Known rows, with every way that one mark hangs from another
[z365 z163 z481]: [ 1.86 -3.01 -1.87 -2.99 -0.51  0.03  2.90  1.76 -1.05  0.83 -0.35  0.45
  0.40 -2.18 -1.60 -0.67 -1.42 -6.74 -3.08  0.67 -0.34  0.69]
[z163 [z481 z365] z913]: [-0.77 -3.36 -0.57  3.09  2.44 -3.16 -4.22  0.90 -0.16 -3.25  3.27 -0.28
  1.72 -0.55 -0.96 -2.80 -2.06  0.96  0.08 -0.73  0.53  0.75]
[z936 [z481 [z365 [z163 [z913 z615]]]]]: [ 2.30  2.10 -0.32 -3.02  2.91 -1.50  1.28  0.58 -0.10 -0.52 -0.93  0.83
  2.18  0.12 -1.39 -0.18  0.37  0.37 -0.41 -0.90 -1.94 -0.50]
[z936 [z481 z913]]: [ 1.23  1.17  0.63 -1.47  2.02  1.76 -1.09  0.66  0.24 -1.34  1.06 -0.02
  1.89  0.77 -0.72  4.36 -0.23  2.50 -0.34  0.85 -2.59 -2.41]
[z163 [z913 [z615 z365]]]: [ 1.14  0.31 -1.42 -1.16 -0.98  1.67 -2.63 -0.86 -0.72 -1.95  1.14 -1.02
  1.35  1.32 -3.80 -0.32  1.01  4.97 -0.21  1.52  1.74  1.81]
[z163 [z481 z365 [z913 z615]]]: [-2.06 -0.20  0.94  2.62  1.56 -1.88 -3.08  0.23 -0.10  0.12 -0.47  0.05
 -2.63  0.18  5.33 -0.35 -2.99 -1.46  1.91 -0.07 -1.91 -1.05]
[z936 [z481 z365 [z913 z163]]]: [-0.09  1.81  0.38 -0.61  2.59 -2.23  1.16  0.49  1.09 -0.86  1.71  2.11
 -0.02 -0.86 -1.76  2.07  1.30  0.91  1.04 -2.41 -2.52 -1.78]
[z365 z481]: [ 2.77 -3.88 -2.67 -3.45 -0.53  0.82 -1.30 -0.11 -1.10 -0.58  3.14 -1.19
  0.89 -1.97 -1.61  0.00 -2.44 -0.56 -2.43  1.19 -0.42  0.43]
[z936 [z481 [z913 z163 [z615 z365]]]]: [ 0.25  4.13  1.17 -0.60  0.47  1.57  0.74 -0.74  0.41  1.68 -0.69  1.75
  0.06  0.50 -0.20  3.66  2.33  2.99  1.15  0.42 -3.65 -2.40]
[z936 z481]: [ 3.53  0.43  0.45 -2.73  1.88  1.99 -0.91  0.64  0.04  0.72  0.67 -1.45
  3.48  1.20 -0.14  1.87 -0.38  2.76 -2.09  1.02 -1.29 -2.32]
[z163 [z481 z913]]: [-1.60 -2.24  1.49  3.54  0.58  0.93 -3.74  1.33  0.11  0.20  0.94 -1.16
 -0.77  0.74  4.45  1.41 -2.95 -1.15  0.10  1.31 -1.07 -2.12]
[z481 z365 [z913 z163 z615]]: [-3.10  2.21 -0.53  0.27  0.11 -3.60  0.72 -1.00  0.71 -0.14  0.93  1.55
 -5.20 -1.01 -1.03  0.16  1.21 -1.94  3.21 -4.73 -0.32 -0.12]
[z615 [z365 z481]]: [ 2.28 -2.78 -1.34 -2.05 -2.39  1.60  0.17  1.84  0.58 -0.02  1.39  0.06
 -0.04 -0.54  0.26  0.38 -0.29  3.56 -2.03  5.54  1.16  2.51]
[z481 [z365 [z163 [z913 z615]]]]: [ 0.33 -0.76 -1.49 -2.11  1.31 -3.44  1.42  1.51  0.15 -1.65 -0.04 -0.53
 -0.75 -0.19 -2.38 -2.89 -0.33 -3.43 -0.64 -2.29  2.44  2.23]
[z615 [z365 [z163 z481]] z913]: [-1.16 -2.27  0.99  1.41  2.59  0.63  2.24  1.40  0.68 -2.01 -4.35 -1.65
  2.74  1.71  3.10 -2.40 -0.33  2.66  0.21  3.84  2.17  0.75]
[z481 z365 [z913 z163]]: [-2.95 -0.59 -0.64  1.00  0.65 -4.30  1.12  0.83  1.87 -1.87  3.44  1.16
 -4.22 -1.59 -2.47  0.21  0.89 -2.30  1.95 -4.56  1.34  0.39]
[z913 [z163 [z481 z365]] z615]: [-0.76  2.74  1.12  2.23 -0.92 -1.47  0.26 -2.12 -0.40  6.42 -1.63  0.04
 -2.82 -0.10  3.28 -3.62  0.98 -2.64  1.73 -4.20 -1.16 -2.33]
[z936 [z481 z365 [z913 z163 z615]]]: [-0.20  3.81  0.23 -1.14  2.37 -1.95  1.15 -0.96  0.39  0.28  0.07  2.05
 -0.87 -0.56 -0.87  1.93  1.53  1.09  2.09 -2.50 -3.59 -2.17]
[z365 [z163 z481]]: [ 0.24 -1.99  1.70  1.42  0.21  0.73  1.29  3.03 -0.07  2.85 -2.56 -1.56
  0.34  0.57  3.47 -1.44 -1.78 -6.97 -2.37  0.60  1.22 -1.18]
[z365 [z163 [z913 z615]]]: [ 0.74  0.17 -0.51 -1.50 -0.26  0.87  1.28  1.01 -0.89 -0.07 -1.60 -1.18
  1.02  0.88 -3.19 -0.95  0.52 -3.79 -1.84 -0.90  1.81  0.61]
[z163 [z365 [z481 [z913 z615]]]]: [ 1.18  1.09 -1.23 -2.26 -2.44  0.34 -2.11 -4.10 -1.62 -2.26  1.33  0.39
  0.80 -0.95  0.14  0.93 -2.01 -0.04  0.39 -0.81  0.29  2.73]
[z481 [z913 z615]]: [-1.21  1.24 -0.27 -0.95 -0.56  2.10 -2.35 -0.66 -0.54 -0.73 -0.08 -1.33
 -2.37  1.33  0.41  3.27 -1.02  0.64  1.06 -0.14 -0.56 -0.92]

Rows
[ 0.17 -1.67  1.02  1.91 -1.70  0.88  1.25  3.43  1.03  0.18 -1.29  0.45
  0.38  0.91  1.13 -0.78  0.92  0.15 -1.66  4.83  2.33  2.07]	[z615 [z365 [z163 z481 z913]]]
[-0.28 -1.41 -0.89 -0.38  2.48 -0.99  0.67 -4.35 -0.55 -2.64  0.79 -2.51
  3.84 -0.58 -2.17 -3.19 -0.32  2.60  0.96 -4.64  2.42 -0.31]	[z615 [z913 [z163 [z365 z481]]]]
[-0.33 -0.42 -2.15 -1.47 -1.18 -0.01 -0.29 -1.77 -1.02  0.22  2.04  1.55
 -2.18 -2.77 -2.34  1.42 -0.35 -1.38  0.62 -1.09 -2.75 -0.51]	[z365 [z481 [z913 z163 z615]]]
[ 0.85  4.79  0.89 -0.13 -3.75  0.68  0.76 -4.90 -0.88  4.97 -1.24 -0.53
 -0.80  0.70  0.75 -2.22  2.14 -0.80  1.11 -5.09  1.62 -0.07]	[z913 [z163 z365] z615]
[-1.39 -1.38  1.77  2.28  0.15  0.53  1.18  2.92  0.07  1.45 -2.30 -0.49
 -0.94  0.39  3.10  0.35 -1.45 -6.87 -1.41  0.64  0.22 -1.36]	[z365 [z163 [z481 z913]]]
[ 0.07 -1.90 -0.93 -0.32 -2.80  0.72  1.11  1.30  0.87 -0.20  1.78  1.88
 -1.70 -1.56 -0.92  1.43  1.08  2.44 -0.50  4.19  0.26  1.99]	[z615 [z365 [z481 [z913 z163]]]]
[ 0.79 -1.58  0.29 -0.14 -1.92  1.29  2.08  3.18  1.15 -0.38 -0.83  0.04
  0.43  1.03 -1.47 -0.21  1.69  0.90 -2.26  4.25  3.67  2.85]	[z615 [z365 [z163 z913]]]
[ 1.58  2.45  0.37 -2.02 -2.47  2.82  1.14  0.52 -0.56  3.71 -4.23 -1.26
 -1.37  2.27  2.80 -0.40  0.56  0.49 -0.81  3.12  0.95  0.90]	[z913 [z615 [z365 z163]]]
[-0.28  0.49  2.31  3.80 -2.50 -0.78 -0.27 -2.10  0.32  3.69  1.23 -0.34
  0.48 -0.42  2.08 -2.72  0.85 -2.59  0.02 -4.28  2.00 -0.76]	[z913 [z163 z365 z481]]
[-1.74 -1.85  0.97  3.03  1.93  0.03  1.45 -0.65  1.18 -0.60 -1.45 -1.44
  2.15  1.00  1.72 -3.20  1.16  5.64  1.38  0.93  2.10 -0.39]	[z615 z365 [z913 [z163 z481]]]
[ 1.82  1.65 -0.74 -2.87 -2.51  2.25  1.32 -0.23 -1.08  3.18 -3.70  0.00
 -1.40  0.93  2.12 -0.23  0.21 -0.02 -0.70  3.60 -0.62  1.19]	[z913 [z615 [z365 z163 z481]]]
[ 0.41  1.88  1.07 -0.36  1.47  0.90  0.33  0.17  0.72  0.33  1.42  0.87
  1.10  0.06 -1.61  3.68  1.41  1.49  0.07 -1.06 -2.61 -3.10]	[z936 [z481 [z913 z163]]]
[ 1.85 -1.28 -2.48 -1.81 -1.59 -0.72 -3.20 -4.01 -1.68 -5.92  4.42  0.70
  4.25 -1.64 -5.91 -1.06 -0.94  2.58 -0.56 -1.58  2.13  4.45]	[z163 [z365 z481] z913]
[ 1.36 -0.22 -2.21 -1.66 -0.93  1.24 -2.34 -1.32 -1.14 -2.22  1.40 -0.32
  1.43  0.38 -4.44 -0.20  0.70  4.88 -0.24  1.91  0.45  2.26]	[z163 [z913 [z615 [z365 z481]]]]
[-1.02 -1.67  0.16  0.90  1.43  0.16  2.32 -0.68  1.32 -1.43 -0.85 -1.89
  2.26  1.13 -0.49 -2.56  1.92  6.20  0.75  0.41  3.48  0.32]	[z615 z365 [z913 z163]]
[-0.47 -2.16  0.07 -0.74  2.28  0.86  3.06  1.08  0.85 -2.72 -3.76 -2.30
  2.68  1.98  0.88 -1.94  0.41  3.47 -0.45  2.94  3.49  1.51]	[z615 [z365 z163] z913]
[ 0.08 -0.68  0.77  3.56 -0.80 -0.73 -5.18 -3.10 -1.02 -3.74  2.42 -0.24
  4.21  0.18  0.22 -2.05 -1.97  1.87  0.38 -1.09  1.73  2.49]	[z163 z365 z481 z913]
[-1.65  2.01  0.31 -0.42 -1.64  2.19 -0.16  0.54  0.12 -0.19 -1.93  0.19
 -3.19  1.36  1.08  3.26  0.35  0.19  1.05  1.97 -0.32  0.31]	[z481 [z913 [z615 [z365 z163]]]]
[-1.83  0.09  1.75  3.45 -0.42  1.47 -3.24  0.49 -0.17  1.42 -1.35 -0.39
 -1.80  1.18  5.90  1.32 -2.14  0.47  0.99  2.87 -1.93 -1.51]	[z163 [z481 [z913 [z615 z365]]]]
[ 0.37  4.86  1.34 -0.75  0.48  1.02  0.04 -2.35 -0.23  1.00 -0.48  1.56
  1.02  0.41 -0.22  3.28  1.53  1.77  1.39 -1.79 -3.27 -2.37]	[z936 [z481 [z913 [z163 z365] z615]]]
[ 0.36  3.73  0.99 -0.84  1.12  1.43  0.34 -1.23  0.00  1.46 -0.33  1.14
  0.49  0.53 -0.66  3.51  1.68  1.81  1.08 -1.29 -3.71 -3.24]	[z936 [z481 [z913 z163 z615]]]
[-1.29 -0.06  1.68  1.80 -0.05  0.83  1.01  2.12 -0.41  2.12 -3.41 -0.45
 -1.31  0.80  3.64  0.28 -1.34 -6.54 -0.87  0.47 -0.47 -1.39]	[z365 [z163 [z481 [z913 z615]]]]
[-2.34 -1.13 -0.58 -0.51  1.46 -3.53  1.81  2.81  1.13 -3.23  0.52  0.86
 -3.58 -0.75 -1.10  0.78 -0.77 -5.16  0.71 -2.05  1.45  1.49]	[z481 [z365 z163] z913]
[-0.31 -2.32  0.77  2.12  0.67 -0.12  0.33  2.40 -0.29  0.05 -0.93 -0.52
  1.67  0.30 -0.49 -1.63 -0.70 -4.91 -2.02  0.12  1.24 -0.11]	[z365 [z163 z481 z913]]
[ 0.56  2.83 -0.22 -0.38 -3.77  0.95  2.33 -2.08 -0.23  5.80 -1.31  1.20
 -2.55 -0.74  0.11 -1.41  3.06  0.91  0.76 -0.41 -0.50 -0.01]	[z913 z163 [z615 [z365 z481]]]
[-0.62 -0.39 -0.82  2.17  1.97 -2.43 -4.36 -0.96 -1.11 -1.53  0.76 -0.07
  0.74  0.12  0.35 -2.90 -1.86  1.49  1.45 -0.89 -1.05  0.46]	[z163 [z481 z365] [z913 z615]]
[ 0.63 -2.36 -1.29 -1.23 -2.34  1.25  0.06  1.76  0.69 -1.29  1.47  1.22
 -1.20 -1.02 -0.18  2.14 -0.10  3.24 -0.93  5.59  0.23  2.48]	[z615 [z365 [z481 z913]]]
[-0.75 -1.50  1.13  3.32 -0.29 -2.40  0.56  0.47  1.06  3.98  1.83 -0.33
 -1.31 -1.07  1.31 -3.41  0.58 -3.31  0.03 -3.87  1.21 -1.89]	[z913 [z163 [z481 z365]]]
[ 0.24  1.39  0.40 -1.70  3.16 -1.82  1.61  1.73  0.75 -1.85 -0.29  1.85
  0.30 -0.45 -0.73  2.37  0.23 -1.05  0.34 -0.48 -2.37 -1.08]	[z936 [z481 [z365 z163] z913]]
[-0.56 -2.44 -2.18 -0.91 -0.87 -0.22 -0.08 -0.58 -0.32 -0.85  3.79  1.41
 -1.49 -3.14 -3.23  1.82 -0.47 -1.70 -0.35 -1.03 -1.65 -0.27]	[z365 [z481 [z913 z163]]]
